Each row was made from one walk, in order. Every step used is in the known rows, and no mark comes twice. Write each row's walk.
Known rows:
mifez kulovot sabib dazib puze: 1.66  -3.19  -1.77  0.21  -0.64  -0.29  -0.07  -1.99  -0.28  -1.92  0.43  -0.73  -0.56  1.81  -0.91  0.17  -1.91  -0.85  -0.85  0.88  0.39  -0.54  -0.15
nevep mifez sabib: -0.47  -1.47  0.68  0.05  1.41  -0.47  0.38  -2.01  -0.20  -1.42  -0.53  0.12  0.18  -2.61  0.15  0.05  1.03  -1.36  0.13  1.20  0.24  0.78  -0.37
dazib kulovot sabib nevep mifez: -0.28  -1.81  -2.60  -0.05  0.52  -0.09  0.10  0.76  1.57  -0.70  0.32  0.29  -0.38  -2.86  -0.66  0.84  0.54  -1.90  -1.15  1.27  -0.58  -1.66  -1.54
kulovot sabib puze: 2.32  -1.05  -0.40  0.28  -0.79  -0.29  -0.35  0.42  -0.26  -1.81  -0.09  -0.33  -0.24  -1.55  -0.51  0.20  -1.32  -0.10  -0.88  -1.28  -0.21  -0.29  -0.38
sabib puze: 1.01  -0.47  0.56  0.13  -0.92  -0.24  -0.31  1.23  -0.11  -0.90  -0.01  -0.18  0.00  -1.44  0.08  -0.04  -0.72  0.48  -0.09  -1.28  -0.13  0.24  0.34
nevep mifez kulovot sabib puze dazib: 2.89  -3.32  -0.10  0.60  -0.02  0.02  -0.25  -0.87  -1.81  -1.66  -0.29  -0.61  -0.66  -3.54  0.29  0.61  -1.03  -1.13  -1.89  0.04  0.16  -0.52  -0.54
mifez kulovot sabib: 2.31  -2.12  -1.26  0.38  0.50  -0.39  0.20  -1.32  -1.18  -0.10  0.01  -0.66  -0.46  -0.90  -0.31  0.66  -0.66  -0.83  -0.81  1.56  0.23  0.35  -0.44
dazib sabib puze nevep kulovot mifez: -0.20  -1.93  -0.01  0.22  0.07  -1.59  -1.48  2.08  1.44  -0.61  -0.15  0.28  -0.24  0.73  0.11  0.25  -1.07  -1.06  0.83  -0.78  -0.21  -1.56  0.79
sabib nevep kulovot mifez dazib: -1.92  1.16  -1.87  0.33  0.23  -0.56  -0.65  -0.72  2.40  0.33  -0.46  0.11  -0.58  2.60  0.18  -0.08  0.12  -0.78  -0.35  2.31  0.68  0.73  0.50
sabib nevep kulovot: -2.56  -1.62  -0.58  0.04  0.31  -0.68  -0.43  1.61  1.20  0.96  0.10  0.33  -0.53  1.00  0.15  0.22  0.40  -0.66  0.28  1.64  0.08  -0.17  -0.29
puze dazib: -0.57  0.36  0.97  0.13  -0.62  0.54  -0.22  0.36  -0.59  -0.56  -0.39  0.10  -0.04  0.27  0.67  -0.05  -0.75  0.10  -0.69  -0.46  0.11  -0.94  -0.50
nevep kulovot sabib puze dazib: 1.17  -1.24  0.58  0.59  -0.81  -0.55  -0.80  1.15  -0.51  -1.72  -0.25  -0.12  -0.83  -0.18  0.04  0.36  -2.13  -0.28  -1.27  -0.42  0.16  -1.70  -1.46
sabib puze nevep mifez: -0.73  -2.71  0.61  -0.25  -0.19  -0.03  -0.84  1.23  0.66  -1.24  0.00  0.12  0.19  -2.72  0.55  -0.02  0.59  -0.39  -0.02  -1.96  -0.59  0.16  0.61
dazib kulovot mifez sabib: 0.06  2.83  -1.22  0.27  0.45  -0.89  0.17  -0.82  2.18  -0.55  -0.57  0.27  -0.20  -0.05  -0.06  0.57  -0.79  -1.43  0.02  1.84  0.47  -0.46  -0.83
mifez dazib: -0.14  0.17  0.05  0.15  -0.14  0.29  0.29  -1.31  -0.01  -0.38  -0.52  -0.41  -0.02  -0.42  -0.07  -0.36  -0.16  0.74  -0.32  0.23  -0.02  0.95  -0.15
puze mifez kulovot sabib nevep: -1.15  -2.41  -3.01  0.14  0.48  -0.12  -0.05  -0.01  0.31  0.49  -0.11  -0.34  -0.52  -0.37  0.20  0.61  0.74  -1.53  -1.31  1.80  0.38  0.28  0.63
dazib sabib nevep mifez: -0.98  -4.48  -0.40  -0.13  0.90  -0.36  0.01  0.54  -0.30  -0.60  -0.06  0.39  0.11  -3.04  -0.52  0.20  1.43  -1.52  0.31  0.38  -0.68  -1.05  0.21
dazib kulovot: 0.00  1.16  -0.83  -0.01  -0.06  -0.27  0.33  1.24  0.86  0.60  0.28  0.10  -0.24  -0.79  -0.19  0.52  -0.44  0.00  -0.13  0.77  -0.35  -1.50  -1.18
dazib puze mifez kulovot sabib nevep: -1.40  -3.63  -3.71  0.12  0.34  0.06  0.01  -0.60  0.93  -0.61  0.17  -0.25  -0.03  0.30  -0.66  0.33  -0.05  -1.48  -0.24  1.01  0.70  -0.52  1.19
sabib nevep kulovot mifez dazib puze: -2.24  -0.23  -2.56  0.33  -0.09  -0.34  -0.65  -1.20  3.00  -0.73  -0.13  0.21  -0.16  3.08  -0.72  -0.40  -0.70  -0.72  0.63  1.44  0.97  -0.15  1.24
dazib kulovot mifez sabib puze: 0.97  2.57  -0.69  0.42  -0.44  -1.12  -0.14  0.32  2.16  -1.49  -0.58  0.10  -0.23  -1.40  -0.01  0.52  -1.52  -0.86  -0.18  0.74  0.37  -0.26  -0.57
kulovot mifez dazib puze nevep: -1.57  0.10  -1.65  -0.07  -0.50  0.48  -0.76  -1.78  2.77  -1.64  -0.43  0.09  0.60  2.12  -0.16  -0.64  -1.08  -0.11  0.82  -1.18  0.46  0.21  1.82
sabib dazib puze: -0.70  -0.64  -0.38  -0.15  -1.16  0.11  -0.29  -0.66  0.75  -1.86  0.44  -0.03  -0.14  2.56  -0.65  -0.48  -1.13  -0.02  -0.07  -0.66  0.20  -0.69  0.26
nevep kulovot mifez: 0.16  2.01  -1.20  0.37  0.72  -0.91  -0.85  -0.64  1.52  0.76  0.18  0.26  -0.67  3.24  0.08  0.26  -0.08  -1.36  -0.09  1.70  0.80  -0.74  0.29
puze sabib nevep mifez: -2.71  -3.06  -1.33  -0.31  0.20  0.03  0.41  0.58  -0.69  -1.50  0.02  0.48  0.34  -3.31  0.88  0.18  1.91  -0.62  -0.45  0.66  -0.83  -0.62  -0.40
dazib sabib: 0.78  -2.35  0.46  0.07  0.39  -0.51  0.24  0.29  -0.96  -0.40  -0.13  0.02  0.16  -1.18  -0.61  0.11  -0.30  -0.30  0.62  -0.13  -0.49  -1.17  -0.13
puze dazib sabib: 0.33  -2.04  1.44  0.24  -0.35  -0.05  0.01  0.69  -1.61  -1.04  -0.56  0.13  0.09  -1.10  0.05  0.07  -1.08  -0.14  -0.13  -0.55  -0.40  -1.97  -0.54

Write each row's walk:
-1.71  -1.77  0.86  -0.04  -0.36  -0.95  -1.12  2.60  1.06  -0.10  0.05  0.10  -0.36  0.00  0.62  0.07  -0.74  0.21  0.43  -0.90  -0.34  -0.31  -0.10 -> sabib puze nevep kulovot
-1.62  -0.04  -1.61  -0.09  0.20  0.31  -0.07  -0.59  0.96  -0.72  0.39  0.15  0.29  1.70  -0.43  -0.34  0.36  -0.39  0.51  -0.92  0.65  -1.39  1.50 -> dazib puze mifez
-0.96  -1.00  -1.84  -0.03  -0.27  -0.03  -0.14  -1.24  0.35  -0.29  0.44  -0.49  -0.50  3.00  0.03  -0.09  -0.16  -0.73  -0.69  0.75  0.82  -0.59  1.29 -> sabib dazib puze mifez kulovot
0.17  1.67  -0.44  0.29  0.47  -0.70  -0.15  -1.98  1.23  -1.21  -0.79  0.18  0.12  0.60  0.12  -0.02  -0.37  -1.41  0.14  1.17  0.85  1.06  0.42 -> kulovot mifez sabib
0.34  3.98  -1.75  0.01  -1.02  -0.42  -0.64  0.25  2.47  -0.06  0.19  0.10  -0.94  3.15  0.08  0.43  -0.92  -1.10  -1.49  1.13  0.07  -1.37  -0.83 -> sabib dazib kulovot mifez
0.82  3.48  -2.08  0.17  -0.04  -0.35  -0.31  0.31  2.23  0.54  0.20  0.27  -0.30  1.14  -0.11  0.61  -0.62  -1.01  -0.45  0.94  0.22  -1.50  -0.22 -> dazib kulovot mifez
-2.58  -1.95  0.15  -0.04  0.06  -0.47  0.27  0.24  0.88  -1.16  -0.81  0.28  0.27  -1.66  0.21  -0.08  0.15  -0.75  0.44  1.17  0.11  1.62  -0.25 -> mifez sabib nevep
0.45  2.72  -1.29  0.33  -0.15  0.21  -0.28  -2.24  1.16  -0.45  -0.63  -0.25  -0.19  1.38  0.04  -0.30  -0.30  -0.20  -0.61  0.60  0.57  0.84  0.86 -> kulovot mifez dazib
-0.80  -0.64  -2.25  0.11  -0.59  0.14  0.40  0.47  1.65  -0.68  -0.37  -0.24  -0.49  -2.00  -0.61  0.40  -0.96  -0.23  -1.11  1.16  -0.58  -0.33  -1.79 -> mifez dazib kulovot sabib nevep
1.10  0.80  -1.59  0.26  -0.20  0.03  0.58  -1.00  0.70  -0.61  -0.31  -0.50  -0.58  -1.39  -0.81  0.42  -1.27  0.09  -1.11  0.99  -0.38  -0.79  -2.08 -> mifez dazib kulovot sabib
-0.76  1.36  -0.42  0.17  -0.71  0.24  -0.12  -0.33  0.42  -0.69  -0.64  -0.52  -0.23  -0.62  0.34  -0.44  0.13  0.68  -0.98  -1.17  0.23  0.58  0.91 -> sabib puze mifez dazib
1.64  -3.09  0.69  0.29  0.33  -0.40  0.26  -0.95  -1.10  -1.95  -0.46  -0.44  -0.06  -4.39  -0.64  -0.21  0.03  0.08  -0.08  -0.95  -0.68  -0.44  0.12 -> nevep mifez dazib sabib puze
1.08  -2.25  -0.62  0.21  1.45  -0.24  0.25  -1.62  -1.07  0.76  0.18  -0.38  -0.21  -1.95  0.25  0.51  1.17  -1.20  -0.37  1.97  0.19  0.41  0.20 -> nevep mifez kulovot
-0.30  -4.49  -1.36  -0.13  -0.81  -0.12  -0.58  -0.97  0.61  -1.92  0.27  -0.48  -0.27  1.87  -0.25  0.07  -1.90  -0.82  -0.49  -0.18  0.01  -0.43  0.05 -> mifez kulovot sabib dazib puze nevep
-1.07  -1.76  0.75  -0.22  -1.11  -0.14  -0.84  2.29  0.87  -0.96  -0.24  0.02  0.28  -1.26  0.59  -0.11  -0.77  0.54  0.29  -2.35  -0.57  0.44  0.53 -> sabib puze nevep
0.77  -0.41  -0.56  0.02  -1.00  -0.11  -0.42  -0.68  0.12  -1.69  0.09  -0.29  -0.87  1.84  -0.28  0.03  -0.96  -0.71  -1.72  0.09  -0.19  -0.44  -1.17 -> kulovot sabib dazib
0.39  -1.85  0.49  0.21  0.15  -0.29  0.54  -1.01  -1.12  -0.71  -0.67  -0.37  0.13  -1.40  -0.67  -0.25  -0.51  0.43  0.34  0.12  -0.51  -0.26  -0.25 -> mifez dazib sabib
-2.40  -0.22  -1.31  -0.14  -0.64  -0.68  -1.69  -0.11  3.29  -1.25  0.44  0.44  -0.41  5.94  0.12  -0.24  -1.22  -1.25  0.19  -0.01  0.62  -1.45  1.01 -> sabib dazib puze nevep kulovot mifez
-2.00  -1.87  -0.89  -0.05  0.39  0.48  0.15  -1.17  0.60  -0.69  -0.45  -0.05  -0.05  -2.25  0.21  -0.27  1.47  -0.36  -0.54  0.88  -0.21  1.10  0.25 -> sabib nevep mifez dazib
-1.31  -3.77  -1.14  -0.04  0.49  -0.55  -0.76  -0.10  1.58  -1.41  0.40  0.24  -0.13  1.99  -0.80  0.08  -1.46  -0.81  0.88  -0.42  0.08  -1.84  -0.28 -> dazib puze nevep kulovot sabib
-0.01  -4.78  1.13  -0.17  0.27  -0.53  -0.63  1.71  -0.36  -1.60  -0.12  0.19  0.31  -3.93  -0.06  0.10  0.30  -0.65  0.58  -2.15  -1.13  -1.16  0.51 -> dazib sabib puze nevep mifez
0.78  -1.24  -0.79  0.34  0.72  -0.87  -0.31  -0.52  0.11  -0.17  0.24  -0.09  -0.84  1.14  -0.51  0.47  -0.64  -0.95  -0.47  1.36  0.18  -1.08  -1.38 -> nevep kulovot sabib
0.28  -2.45  -0.02  -0.09  -0.97  -0.16  -0.90  1.60  0.70  -2.05  -0.21  -0.15  0.04  -1.66  0.09  0.12  -1.38  -0.04  -0.45  -2.28  -0.59  -0.01  -0.10 -> kulovot sabib puze nevep
-1.81  -3.36  0.65  0.05  -0.73  0.06  -0.13  2.16  -0.65  -1.01  -0.68  0.37  0.17  -1.48  0.13  0.05  -0.71  -0.43  -0.08  -0.48  -0.54  -1.49  -0.29 -> puze dazib sabib nevep
-0.80  -3.93  -2.33  0.08  0.34  0.61  0.16  -2.53  1.25  -2.82  -0.12  -0.11  0.31  -1.85  -1.28  -0.38  0.05  -0.90  -0.21  -0.01  0.05  -0.12  0.46 -> kulovot sabib nevep mifez dazib puze
-2.36  -0.57  -0.83  -0.02  0.64  -0.25  0.34  -1.72  0.84  -1.94  -0.46  0.21  0.49  0.60  -0.39  -0.39  -0.03  -0.78  0.96  0.01  0.95  -0.38  0.96 -> dazib puze mifez sabib
1.67  -2.64  0.90  0.20  -0.59  -0.76  -0.06  1.44  -0.98  -1.49  -0.20  -0.18  0.18  -2.60  -0.65  0.08  -1.10  0.17  0.44  -1.43  -0.58  -1.12  0.20 -> dazib sabib puze
-2.18  0.64  -3.26  0.02  -0.23  0.26  0.28  0.48  2.03  -0.30  -0.38  -0.19  -0.63  -0.91  -0.35  0.35  0.14  -0.62  -1.61  1.15  -0.21  -0.91  -1.05 -> puze mifez dazib kulovot sabib nevep
-1.28  -0.08  1.18  -0.02  -0.59  -0.64  0.06  -0.99  0.06  -1.84  -0.69  -0.12  -0.43  0.84  0.33  -0.25  -0.67  -0.49  -0.64  0.97  0.17  1.15  -0.94 -> mifez sabib dazib
-1.22  -2.50  -0.48  -0.01  0.62  -0.75  -0.85  0.67  1.05  -0.27  0.08  0.11  -0.61  1.56  0.17  0.37  -0.67  -0.84  -0.08  0.31  -0.29  -0.90  -1.09 -> puze nevep kulovot sabib
0.43  -2.24  -0.96  -0.14  -0.03  -0.25  -0.60  1.66  1.50  -1.63  0.30  0.06  -0.24  -3.81  -0.09  0.74  -0.53  -1.03  -0.88  -1.39  -1.00  -1.76  -1.31 -> dazib kulovot sabib puze nevep mifez
